Each row was made from one small tree. Brackets hold a mark, then the marks that hang from it, in the order of their numbers. Every link used is in the known rows. Write each row's tree.
Known rows
{j587 j38}: [-0.01  0.04  0.02  0.00 -0.05  0.08 -0.03 -0.06 -0.02  0.00 -0.07  0.09
  0.00  0.07  0.01  0.05 -0.06 -0.11]
{j38 j587 j718}: [ 0.10 -0.15  0.01 -0.05 -0.03  0.11 -0.14  0.13  0.07 -0.04  0.15 -0.13
  0.16 -0.07 -0.02  0.09 -0.10  0.01]
{j38 j352}: [ 0.06  0.02  0.01 -0.06  0.08  0.11 -0.02  0.00  0.00  0.04  0.17 -0.17
  0.10 -0.03  0.06 -0.08  0.01  0.04]
{j156 {j38 j352 j718 {j879 j154}}}: [ 0.07 -0.05  0.16 -0.14 -0.08  0.37 -0.09 -0.03  0.04  0.15  0.48 -0.49
  0.48  0.00  0.18 -0.01 -0.33  0.04]
{j716 {j156 {j38 j352 j587 j718}}}: [-0.02 -0.19  0.02 -0.23 -0.06  0.08 -0.14  0.06 -0.16  0.04  0.48 -0.35
  0.46 -0.12  0.09 -0.42 -0.05 -0.08]
{j156 {j38 j718}}: [-0.03 -0.07  0.05 -0.12 -0.06  0.03 -0.08 -0.02 -0.03  0.09  0.23 -0.18
  0.25  0.02  0.07 -0.15 -0.14 -0.11]
{j716 {j156 {j38 {j587 j990} j718 {j879 j154}}}}: [ 0.16 -0.14  0.20 -0.16 -0.12  0.22 -0.09  0.07 -0.08  0.00  0.37 -0.20
  0.56  0.03  0.07 -0.04 -0.19  0.00]
{j154 j718 j879}: [-0.06  0.30 -0.27  0.02 -0.09 -0.02  0.12 -0.01 -0.06  0.03 -0.22  0.01
 -0.10 -0.16 -0.12  0.17  0.03 -0.06]
{j587 {j38 j352 j718 {j879 j154}} j990}: [ 0.38  0.02  0.21 -0.14  0.09  0.50 -0.11  0.03  0.10  0.05  0.26 -0.15
  0.39  0.14  0.11  0.32 -0.28 -0.03]
{j990 j879}: [ 0.07  0.10  0.05 -0.02  0.07 -0.04 -0.02  0.00 -0.02 -0.10 -0.09  0.13
  0.12  0.13  0.13  0.13 -0.08  0.03]
{j879 j154}: [ 0.12  0.00  0.09  0.10 -0.08  0.11  0.05 -0.02  0.10  0.02 -0.01 -0.03
  0.09  0.03  0.06  0.10 -0.11  0.05]
{j716 {j156 {j38 j352 j718 j879}}}: [-0.12 -0.14  0.02 -0.32  0.00  0.15 -0.13  0.03 -0.21  0.10  0.54 -0.37
  0.45 -0.07  0.10 -0.31 -0.10 -0.09]
{j156 {j38 j352 {j587 j990} j718 {j879 j154}}}: [ 0.28 -0.04  0.25 -0.15 -0.04  0.43 -0.11  0.03  0.07  0.09  0.49 -0.45
  0.59  0.05  0.16  0.09 -0.31  0.11]
{j587 {j38 j352} {j990 {j879 {j154 j718}}}}: [ 0.41  0.31  0.14  0.05  0.13  0.19  0.06 -0.08  0.03 -0.08 -0.09  0.10
  0.33  0.22  0.17  0.34 -0.15 -0.07]
{j156 {j38 j587 j718 j879}}: [-0.10 -0.12  0.09 -0.14 -0.15  0.19 -0.15  0.04 -0.03  0.06  0.36 -0.37
  0.34 -0.05  0.05 -0.01 -0.26  0.04]
{j587 {j38 j352 j718} {j990 {j879 j154}}}: [ 0.53  0.13  0.24 -0.10  0.18  0.34 -0.12  0.01  0.11 -0.06  0.07  0.08
  0.48  0.28  0.23  0.34 -0.27 -0.07]
{j716 j156}: [-0.07 -0.08 -0.05 -0.07  0.00 -0.11  0.01  0.03 -0.15 -0.05  0.05  0.08
  0.06 -0.05 -0.03 -0.21  0.12 -0.08]
{j38 {j587 {j990 j879}}}: [ 0.28  0.12  0.14 -0.02  0.10  0.02 -0.05  0.06  0.01 -0.17 -0.09  0.15
  0.24  0.18  0.10  0.23 -0.05  0.11]
{j716 {j156 {j38 j587 j879}}}: [-0.25 -0.11  0.03 -0.14 -0.21  0.02 -0.05 -0.01 -0.24  0.00  0.30 -0.23
  0.29 -0.08  0.03 -0.28 -0.06  0.03]

Which tree is each row?
[-0.12  0.04  0.00 -0.06 -0.12  0.11  0.09 -0.09 -0.20  0.09  0.38 -0.38
  0.39 -0.12  0.07 -0.22 -0.10 -0.03] -> {j716 {j156 {j38 j352 {j879 {j154 j718}}}}}
[ 0.34  0.11  0.15 -0.14  0.17  0.12 -0.14  0.04  0.01 -0.12 -0.10  0.28
  0.29  0.29  0.12  0.31 -0.17 -0.16] -> {j587 {j38 j718} {j990 j879}}
[ 0.29  0.08  0.23 -0.11 -0.02  0.09  0.00 -0.03 -0.12 -0.08  0.24 -0.09
  0.63  0.16  0.28 -0.17 -0.10  0.06] -> {j716 {j156 {j38 j352 {j587 {j990 {j879 j154}}}}}}
[ 0.07 -0.08  0.02 -0.19  0.11  0.30 -0.14  0.11  0.01  0.06  0.37 -0.33
  0.23 -0.06  0.04  0.10 -0.16  0.03] -> {j38 j352 j718 j879}
[ 0.05 -0.04  0.05 -0.19  0.06  0.38 -0.17  0.04 -0.01  0.06  0.30 -0.24
  0.24  0.01  0.06  0.15 -0.22 -0.07] -> {j587 {j38 j352 j718 j879}}
[ 0.22 -0.06  0.24 -0.08 -0.12  0.32 -0.09  0.03  0.07  0.04  0.31 -0.29
  0.49  0.07  0.10  0.17 -0.31  0.08] -> {j156 {j38 {j587 j990} j718 {j879 j154}}}
[ 0.28  0.11  0.10  0.05  0.03  0.32  0.05  0.06  0.06  0.00  0.21 -0.31
  0.30 -0.06  0.01  0.30 -0.12  0.18] -> {j38 j352 {j587 j990} {j879 {j154 j718}}}
[ 0.04 -0.10  0.07 -0.16 -0.06  0.19 -0.14  0.02 -0.01  0.09  0.43 -0.43
  0.40 -0.07  0.12 -0.21 -0.16  0.00] -> {j156 {j38 j352 j587 j718}}
[ 0.35 -0.08  0.19 -0.04  0.00  0.36 -0.11  0.14  0.15 -0.03  0.20 -0.16
  0.34  0.04  0.01  0.38 -0.24  0.13] -> {j38 {j587 j990} j718 {j879 j154}}
[ 0.16  0.12  0.12 -0.15  0.11  0.33 -0.06 -0.03 -0.05  0.04  0.15 -0.08
  0.20  0.13  0.06  0.16 -0.09 -0.01] -> {j587 {j38 j352 j879} j990}
[ 0.31  0.07  0.20 -0.21  0.12  0.16 -0.15  0.04 -0.01 -0.04  0.30 -0.19
  0.59  0.17  0.23 -0.01 -0.19  0.02] -> {j156 {j38 j352 {j587 {j990 j879}} j718}}
[ 0.16  0.14  0.15  0.00 -0.09  0.28  0.07 -0.05 -0.02  0.08  0.33 -0.43
  0.45 -0.02  0.09  0.08 -0.19  0.13] -> {j156 {j38 j352 {j587 j990} {j879 {j154 j718}}}}
[-0.06  0.13  0.06  0.01 -0.12  0.22  0.08 -0.12 -0.05  0.14  0.32 -0.47
  0.33 -0.07  0.11 -0.01 -0.22  0.06] -> {j156 {j38 j352 {j879 {j154 j718}}}}
[ 0.49  0.03  0.22  0.00  0.08  0.20 -0.10  0.12  0.17 -0.15  0.01  0.08
  0.43  0.19  0.15  0.39 -0.24  0.08] -> {j38 {j587 {j990 {j879 j154}}} j718}
[ 0.28  0.15  0.28  0.03 -0.09  0.09  0.01 -0.07  0.04 -0.08  0.01 -0.01
  0.48  0.24  0.23  0.11 -0.23  0.11] -> {j156 {j38 {j587 {j990 {j879 j154}}}}}
[-0.10 -0.19  0.04 -0.28 -0.08  0.20 -0.17  0.09 -0.19  0.05  0.58 -0.45
  0.50 -0.13  0.09 -0.29 -0.13 -0.01] -> {j716 {j156 {j38 j352 j587 j718 j879}}}
[ 0.43  0.21  0.13  0.08  0.11  0.16  0.06  0.04  0.07 -0.12  0.02 -0.08
  0.38  0.09  0.14  0.31 -0.11  0.13] -> {j38 j352 {j587 {j990 {j879 {j154 j718}}}}}
[ 0.08 -0.14  0.04 -0.16  0.04  0.34 -0.18  0.16  0.03  0.02  0.41 -0.41
  0.29 -0.11  0.03  0.13 -0.19  0.12] -> {j38 j352 j587 j718 j879}
[ 0.44  0.07  0.29 -0.11  0.04  0.27 -0.10  0.02  0.08 -0.02  0.29 -0.22
  0.68  0.20  0.29  0.09 -0.29  0.07] -> {j156 {j38 j352 {j587 {j990 {j879 j154}}} j718}}
